Known rows, with every step that occurs
u/p/c/l: [ 0.10  0.05 -0.15  0.15 -0.10  0.15  0.07  0.37  0.11 -0.11  0.11  0.00
  0.13 -0.07 -0.03 -0.02 -0.26  0.02  0.13 -0.11  0.02 -0.15  0.15  0.16
  0.11 -0.09 -0.21 -0.17  0.06  0.19]
l/s: [-0.04 -0.15  0.20  0.07  0.21 -0.08 -0.14 -0.11  0.02  0.05  0.28  0.13
 -0.04  0.01  0.00 -0.05  0.14 -0.11 -0.10  0.03 -0.30  0.04 -0.04 -0.30
  0.10  0.11  0.06 -0.06  0.08  0.12]
s/w/h: [ 0.01 -0.03 -0.11  0.12  0.25 -0.08 -0.34 -0.03  0.20 -0.05  0.31  0.18
  0.09  0.01 -0.01  0.28  0.04 -0.47  0.19 -0.07  0.13 -0.07 -0.16 -0.07
  0.17 -0.13 -0.03  0.06 -0.03 -0.33]
j/p/c/l: [-0.29  0.05 -0.11  0.25 -0.06  0.00  0.07  0.12  0.00  0.06 -0.15  0.12
 -0.05  0.00  0.04  0.04 -0.07 -0.08  0.35  0.16 -0.04 -0.01  0.27 -0.01
 -0.05  0.00 -0.29 -0.14  0.15  0.17]
j/p: [-0.27  0.08 -0.09  0.26 -0.10 -0.01  0.09  0.06  0.00  0.02 -0.04  0.09
  0.01  0.03  0.21 -0.06 -0.05 -0.16  0.14  0.16 -0.07  0.13  0.21  0.04
 -0.19  0.05 -0.15 -0.12  0.23  0.02]
w/h/p/k: [ 0.13  0.16 -0.43  0.19 -0.15  0.15 -0.06 -0.13  0.01 -0.57  0.07  0.10
  0.26  0.08  0.27  0.06 -0.03 -0.29  0.16 -0.16 -0.08 -0.07  0.04  0.02
  0.09 -0.11 -0.26  0.25 -0.26 -0.26]
k/p: [-0.04 -0.07 -0.19 -0.26 -0.09 -0.17  0.08  0.07 -0.18 -0.04  0.06  0.12
  0.15 -0.15  0.29 -0.11 -0.01  0.05  0.06  0.02 -0.06  0.14 -0.08  0.02
 -0.19 -0.13  0.09  0.17  0.22 -0.19]
h/p/v: [ 0.06  0.13 -0.14  0.05 -0.09  0.36  0.07  0.01  0.06 -0.25  0.07  0.02
  0.10  0.01  0.25  0.04 -0.20 -0.07  0.23 -0.24  0.04  0.12  0.03  0.05
 -0.10  0.01 -0.10  0.22  0.16 -0.03]
a/p: [-0.10  0.14 -0.13  0.27 -0.15  0.13 -0.04 -0.23  0.21 -0.26 -0.03 -0.01
  0.03 -0.13  0.07 -0.05  0.04  0.04  0.11 -0.04 -0.28 -0.01 -0.08  0.09
 -0.08  0.07 -0.18 -0.08 -0.12 -0.08]
w/a: [ 0.10 -0.07 -0.10  0.14 -0.14  0.04  0.13  0.08  0.16 -0.22 -0.03  0.20
  0.13  0.19 -0.16  0.01 -0.08 -0.15 -0.03 -0.01 -0.13 -0.09  0.19  0.04
 -0.01 -0.08  0.02  0.02 -0.13 -0.28]
l/c/w/h/p/j: [ 0.20 -0.19 -0.21  0.04  0.29 -0.01 -0.13 -0.23  0.05 -0.12  0.11  0.26
  0.12 -0.05  0.09  0.05  0.38 -0.41  0.30  0.08  0.11  0.24  0.11 -0.20
  0.02  0.02 -0.20 -0.01  0.04 -0.24]
s/w/a: [ 0.04 -0.12 -0.02  0.13  0.18  0.03 -0.17  0.11  0.28  0.03  0.27  0.21
  0.07  0.03 -0.13  0.22 -0.04 -0.37  0.09 -0.10  0.07 -0.05 -0.03 -0.06
  0.12 -0.13  0.06  0.01  0.04 -0.37]
a/p/u: [-0.01  0.25 -0.24  0.38 -0.13  0.10  0.12 -0.24  0.15 -0.31 -0.10 -0.03
  0.16 -0.17  0.05 -0.08  0.01  0.01  0.17 -0.05 -0.33 -0.06 -0.14 -0.06
 -0.10  0.21 -0.04  0.06 -0.22  0.02]
c/w: [ 0.07 -0.07 -0.26 -0.06  0.18  0.05 -0.14  0.05  0.06 -0.12  0.10  0.14
 -0.04 -0.09  0.04  0.10  0.29 -0.21  0.09  0.06  0.13  0.07  0.04  0.09
 -0.06 -0.16  0.04 -0.27  0.00 -0.04]
l/j/p: [-0.31  0.02  0.04  0.12  0.19 -0.27 -0.18 -0.10  0.12  0.03  0.06  0.17
 -0.22 -0.07  0.05  0.08  0.04 -0.15 -0.03  0.27  0.01  0.24  0.07 -0.22
 -0.07  0.12 -0.25 -0.16 -0.01  0.15]
h/p/c: [ 0.03  0.09 -0.18 -0.03 -0.13  0.18 -0.03 -0.04 -0.04 -0.18 -0.02  0.00
  0.20 -0.12  0.15  0.05 -0.14  0.06  0.33 -0.17 -0.03 -0.01  0.07  0.01
  0.07  0.03 -0.29  0.20  0.13 -0.09]
r/p/c: [ 0.13 -0.13  0.17  0.01  0.06  0.12  0.06  0.05  0.03  0.12 -0.05  0.05
  0.12 -0.14 -0.04  0.23 -0.16  0.06 -0.06 -0.13 -0.04 -0.32 -0.13  0.10
 -0.04  0.12 -0.14 -0.14  0.04  0.24]
p/c/l: [-0.05 -0.04 -0.01 -0.01  0.08  0.01 -0.03  0.08 -0.01  0.06 -0.18  0.03
 -0.08 -0.04 -0.25  0.14 -0.02  0.13  0.28  0.01  0.04 -0.18  0.08 -0.09
  0.22 -0.05 -0.19 -0.04 -0.10  0.19]
c/l/s/w/h/p/v: [-0.05 -0.11 -0.11  0.24  0.19  0.18 -0.20  0.24  0.23 -0.15  0.23  0.24
 -0.08  0.15  0.01  0.16  0.13 -0.45  0.29 -0.04 -0.08 -0.04 -0.12 -0.35
  0.15 -0.27 -0.09  0.00  0.10  0.00]
w/a/p: [ 0.03  0.02 -0.18  0.33 -0.26  0.14  0.10 -0.07  0.31 -0.39 -0.06  0.19
  0.14  0.10 -0.11 -0.02 -0.05 -0.13  0.05 -0.03 -0.32 -0.09  0.12  0.10
 -0.08 -0.03 -0.10 -0.04 -0.20 -0.34]
c/w/h/p/a: [ 0.08  0.00 -0.54  0.02  0.10  0.03 -0.19 -0.05  0.09 -0.49  0.19  0.25
  0.24  0.08  0.20  0.26  0.33 -0.40  0.31 -0.04  0.03  0.04  0.07  0.12
 -0.05 -0.20 -0.11  0.00 -0.13 -0.26]
h/p/j: [ 0.13  0.08 -0.29  0.04 -0.22  0.14 -0.12 -0.10  0.04 -0.11  0.01  0.03
  0.07 -0.15  0.17  0.04 -0.08 -0.06  0.18 -0.29 -0.02 -0.09  0.09 -0.08
 -0.12  0.12 -0.18  0.39  0.21 -0.21]
l/s/w/a/p: [-0.04 -0.20  0.14  0.25  0.29 -0.02 -0.26 -0.10  0.29 -0.01  0.46  0.27
  0.01 -0.02 -0.07  0.09  0.12 -0.34  0.01 -0.05 -0.34  0.00 -0.10 -0.30
  0.15  0.05  0.04 -0.08  0.08 -0.17]
j/p/h: [-0.22  0.07 -0.08  0.27  0.09 -0.06  0.06  0.06 -0.11  0.00 -0.06  0.23
  0.15  0.10  0.23  0.07 -0.07 -0.12  0.10  0.21 -0.04 -0.07  0.23 -0.02
 -0.11  0.06 -0.27  0.04  0.16  0.19]
j/p/c/w/s: [-0.14 -0.01 -0.13  0.14  0.03 -0.07 -0.05  0.04  0.03 -0.02 -0.07  0.16
 -0.13 -0.09  0.01  0.09  0.03 -0.14  0.31  0.12 -0.04  0.08  0.33  0.12
 -0.02  0.07 -0.16 -0.27  0.12  0.08]
c/l/s/w/h: [-0.07 -0.16 -0.07  0.22  0.21  0.05 -0.23  0.25  0.20 -0.07  0.21  0.23
 -0.11  0.13 -0.06  0.14  0.22 -0.44  0.22  0.06 -0.11 -0.09 -0.13 -0.38
  0.19 -0.29 -0.07 -0.08  0.06 -0.02]

Rows
[-0.02  0.11 -0.16  0.27 -0.14  0.04 -0.18 -0.39  0.24 -0.12 -0.05  0.02
 -0.10 -0.26 -0.06  0.02  0.03  0.08  0.07 -0.20 -0.27 -0.19  0.01  0.01
 -0.14  0.29 -0.16  0.10 -0.11 -0.09] => a/p/j
[-0.16  0.19 -0.21  0.35 -0.09 -0.03  0.25  0.05 -0.04 -0.03 -0.09  0.08
  0.15 -0.01  0.19 -0.08 -0.09 -0.20  0.19  0.14 -0.12  0.08  0.14 -0.10
 -0.21  0.19  0.00  0.03  0.11  0.12] => j/p/u
[-0.08  0.09 -0.18  0.18  0.02  0.09 -0.15 -0.30  0.18 -0.25 -0.04  0.05
  0.00 -0.26 -0.06  0.07  0.13  0.09  0.27 -0.03 -0.21 -0.06  0.01  0.14
  0.02  0.10 -0.25 -0.20 -0.19  0.00] => a/p/c/w
[-0.23  0.00 -0.13  0.24  0.10  0.02 -0.05  0.23  0.14 -0.10 -0.10  0.11
 -0.31  0.03  0.00  0.07  0.12 -0.19  0.09  0.19  0.04  0.06  0.05 -0.29
  0.05 -0.19 -0.28 -0.18 -0.12  0.25] => c/l/j/p/k
[ 0.06  0.11 -0.35  0.10 -0.15  0.00 -0.14 -0.14  0.02 -0.47  0.04  0.17
  0.29  0.08  0.13  0.15 -0.04 -0.26  0.34 -0.07 -0.07 -0.11  0.06  0.03
  0.10 -0.06 -0.31  0.24 -0.14 -0.30] => w/h/p/c
[-0.02  0.01 -0.24  0.12  0.20 -0.01 -0.31 -0.03  0.21 -0.18  0.39  0.17
  0.26  0.05  0.14  0.37  0.04 -0.46  0.32 -0.19  0.08 -0.02 -0.12 -0.06
  0.13 -0.10 -0.11  0.26  0.00 -0.40] => s/w/h/p/a
[-0.09 -0.18  0.01  0.18  0.22  0.09 -0.18  0.29  0.17  0.05  0.18  0.17
 -0.16  0.08 -0.07  0.10  0.20 -0.33  0.18  0.04 -0.09 -0.06 -0.12 -0.38
  0.17 -0.26 -0.03 -0.11  0.13  0.06] => c/l/s/w
[ 0.12 -0.05 -0.39  0.18  0.10  0.11 -0.08  0.00  0.21 -0.41  0.03  0.35
  0.12  0.03 -0.01  0.14  0.26 -0.26  0.12  0.07 -0.09 -0.09  0.14  0.13
 -0.06 -0.18 -0.10 -0.22 -0.17 -0.19] => c/w/a/p/h
[ 0.01 -0.08 -0.17 -0.24  0.12 -0.21  0.05  0.05 -0.30 -0.07  0.01  0.24
  0.29 -0.08  0.32  0.02 -0.03  0.09  0.02  0.08 -0.03 -0.05 -0.03 -0.05
 -0.10 -0.11 -0.01  0.31  0.16 -0.04] => k/p/h
[ 0.18  0.05 -0.29  0.10  0.01  0.06 -0.06  0.20  0.10 -0.24  0.24  0.11
  0.22 -0.12  0.04  0.04 -0.16 -0.13  0.13 -0.10  0.04 -0.11  0.18  0.27
  0.07 -0.05 -0.17 -0.23 -0.02  0.05] => u/p/c/w/h
[ 0.14  0.21 -0.37  0.13 -0.21  0.20  0.17  0.04 -0.05 -0.31 -0.03 -0.01
  0.33 -0.07  0.30 -0.05 -0.11 -0.12  0.29 -0.16 -0.09  0.03 -0.06 -0.15
 -0.08  0.07 -0.06  0.34  0.10 -0.09] => h/p/u
[-0.18  0.10 -0.09  0.25  0.00  0.05 -0.14 -0.22  0.24 -0.21 -0.13  0.04
 -0.12 -0.19 -0.14  0.09  0.06  0.12  0.27  0.03 -0.24 -0.09 -0.06 -0.06
  0.08  0.07 -0.37 -0.13 -0.24  0.10] => a/p/c/l/j
[-0.06  0.08 -0.25  0.00 -0.11  0.15  0.06 -0.03  0.01 -0.26  0.11 -0.03
  0.34  0.09  0.29  0.17  0.01  0.02  0.28 -0.25 -0.12  0.10  0.06  0.02
 -0.07  0.05 -0.18  0.41  0.07 -0.11] => h/p/a
[-0.13 -0.09 -0.20 -0.31  0.04 -0.25  0.13 -0.03 -0.17 -0.04  0.14  0.09
  0.30 -0.04  0.26  0.10  0.05  0.17  0.11 -0.10 -0.15  0.16 -0.02  0.05
 -0.19  0.02  0.12  0.39  0.08 -0.11] => k/p/a
[ 0.06  0.06 -0.31 -0.06 -0.05  0.19 -0.09 -0.02 -0.02 -0.24  0.03  0.07
  0.18 -0.16  0.18  0.10  0.01 -0.04  0.38 -0.13  0.03  0.03  0.08  0.04
  0.04 -0.06 -0.28  0.07  0.13 -0.11] => h/p/c/w
[ 0.05 -0.16  0.15  0.05  0.12  0.10  0.00  0.16  0.11  0.07 -0.09  0.11
 -0.02 -0.11 -0.10  0.29 -0.08 -0.03 -0.02 -0.04  0.00 -0.32 -0.17 -0.05
 -0.01  0.01 -0.22 -0.21 -0.01  0.32] => r/p/c/l/j
[-0.02  0.00 -0.17  0.06  0.01  0.22 -0.14  0.11  0.06 -0.13  0.11  0.08
  0.12 -0.09  0.12  0.12 -0.03 -0.13  0.44 -0.15 -0.06 -0.03 -0.01 -0.20
  0.16 -0.11 -0.31  0.15  0.20 -0.08] => h/p/c/l/s/w
[-0.11 -0.05  0.04 -0.04  0.21 -0.11 -0.15  0.02  0.04  0.05 -0.14  0.09
 -0.20 -0.09 -0.31  0.20  0.02  0.11  0.21  0.08  0.06 -0.12  0.04 -0.21
  0.25 -0.01 -0.27 -0.07 -0.19  0.25] => p/c/l/j
[-0.31  0.00 -0.11  0.33  0.10 -0.07 -0.10  0.07  0.08  0.03  0.06  0.24
 -0.01  0.03  0.03  0.13  0.00 -0.31  0.38  0.15 -0.11 -0.02  0.20 -0.13
  0.05 -0.02 -0.29 -0.12  0.14  0.06] => j/p/c/l/s/w/h
[-0.04 -0.02 -0.22  0.12  0.25 -0.03 -0.41  0.02  0.25 -0.17  0.29  0.23
  0.06 -0.04  0.01  0.36  0.05 -0.50  0.37 -0.07  0.14 -0.04 -0.16 -0.20
  0.23 -0.19 -0.26  0.10 -0.02 -0.32] => s/w/h/p/c/l/j
[ 0.05 -0.10 -0.23 -0.26 -0.08 -0.25 -0.06 -0.10 -0.15  0.09  0.03  0.15
  0.02 -0.28  0.16 -0.04 -0.02  0.09  0.00 -0.14 -0.04 -0.04  0.01 -0.05
 -0.24  0.09  0.10  0.36  0.21 -0.21] => k/p/j
[-0.03 -0.20  0.16  0.22  0.35 -0.04 -0.29 -0.15  0.26  0.03  0.42  0.28
  0.01 -0.05 -0.14  0.12  0.09 -0.27  0.05 -0.07 -0.34 -0.04 -0.06 -0.30
  0.22  0.10 -0.01 -0.07  0.04 -0.12] => l/s/w/a/p/c
[ 0.04  0.10 -0.42  0.14 -0.17  0.06 -0.13 -0.02  0.06 -0.49 -0.01  0.19
  0.26  0.12  0.11  0.16 -0.01 -0.31  0.41 -0.06 -0.06 -0.14  0.04 -0.02
  0.11 -0.17 -0.33  0.22 -0.14 -0.28] => w/h/p/c/l
[-0.07  0.12 -0.26  0.22  0.01  0.06 -0.18 -0.33  0.19 -0.36 -0.03  0.11
  0.06 -0.21 -0.04  0.11  0.14 -0.02  0.30 -0.02 -0.23 -0.10  0.01  0.13
  0.03  0.07 -0.29 -0.17 -0.26 -0.08] => a/p/c/w/h
[ 0.21  0.15 -0.17  0.22 -0.07  0.28  0.18  0.23  0.05 -0.21  0.24 -0.11
  0.14 -0.13  0.20 -0.17 -0.29  0.01 -0.22 -0.27  0.00 -0.05  0.14  0.21
  0.06  0.01 -0.10 -0.12 -0.11  0.20] => u/p/k
[ 0.04  0.05 -0.35  0.16 -0.10  0.03 -0.18 -0.06  0.06 -0.47  0.09  0.24
  0.23  0.13  0.11  0.14  0.03 -0.34  0.37 -0.04 -0.17 -0.12  0.04 -0.12
  0.16 -0.13 -0.32  0.19 -0.12 -0.23] => w/h/p/c/l/s
[-0.14  0.05 -0.13  0.34  0.06  0.08 -0.23 -0.23  0.28 -0.25  0.05  0.14
  0.00 -0.13 -0.11  0.13  0.09 -0.10  0.35 -0.04 -0.32 -0.15 -0.10 -0.10
  0.16  0.02 -0.32 -0.09 -0.19 -0.04] => a/p/c/l/s/w/h
[-0.05 -0.13 -0.16  0.24  0.12  0.12 -0.22  0.27  0.21 -0.16  0.22  0.23
 -0.04  0.13  0.05  0.13  0.20 -0.47  0.29  0.01 -0.11 -0.06 -0.12 -0.37
  0.16 -0.32 -0.13 -0.02  0.12 -0.08] => c/l/s/w/h/p
[-0.05 -0.13 -0.08  0.35  0.16  0.21 -0.11  0.20  0.27 -0.15  0.18  0.19
 -0.14  0.06 -0.08  0.07  0.18 -0.32  0.13 -0.04 -0.23 -0.10 -0.08 -0.34
  0.19 -0.24 -0.10 -0.12 -0.07  0.02] => c/l/s/w/a/p/k
[-0.10 -0.14 -0.16  0.22  0.19  0.09 -0.20  0.22  0.21 -0.15  0.26  0.22
  0.03  0.19  0.04  0.24  0.24 -0.42  0.32 -0.05 -0.16 -0.05 -0.09 -0.36
  0.16 -0.25 -0.12  0.08  0.05 -0.03] => c/l/s/w/h/p/a
[-0.06 -0.15  0.04  0.14  0.37 -0.10 -0.35 -0.14  0.17 -0.07  0.56  0.25
  0.15  0.06  0.09  0.24  0.18 -0.42  0.14 -0.12 -0.26  0.04 -0.12 -0.34
  0.19  0.07 -0.02  0.16  0.06 -0.14] => l/s/w/h/p/a
[ 0.06  0.01 -0.18  0.34 -0.10  0.10  0.08 -0.08  0.23 -0.41 -0.08  0.29
  0.24  0.16 -0.10  0.07 -0.06 -0.09  0.03  0.00 -0.31 -0.23  0.14  0.05
 -0.01 -0.02 -0.19  0.06 -0.25 -0.23] => w/a/p/h
[-0.04  0.06 -0.22  0.01 -0.08  0.15 -0.10  0.08  0.04 -0.21 -0.05  0.05
  0.05 -0.09  0.10  0.12 -0.06 -0.02  0.38 -0.08  0.01  0.01  0.03 -0.15
  0.11 -0.09 -0.39  0.14  0.07 -0.02] => h/p/c/l/j
[ 0.14  0.20 -0.49  0.21 -0.19  0.03 -0.02 -0.08  0.02 -0.56  0.04  0.17
  0.39  0.11  0.22  0.07 -0.02 -0.40  0.30 -0.07 -0.11 -0.07 -0.04 -0.07
 -0.01 -0.04 -0.14  0.33 -0.17 -0.30] => w/h/p/u
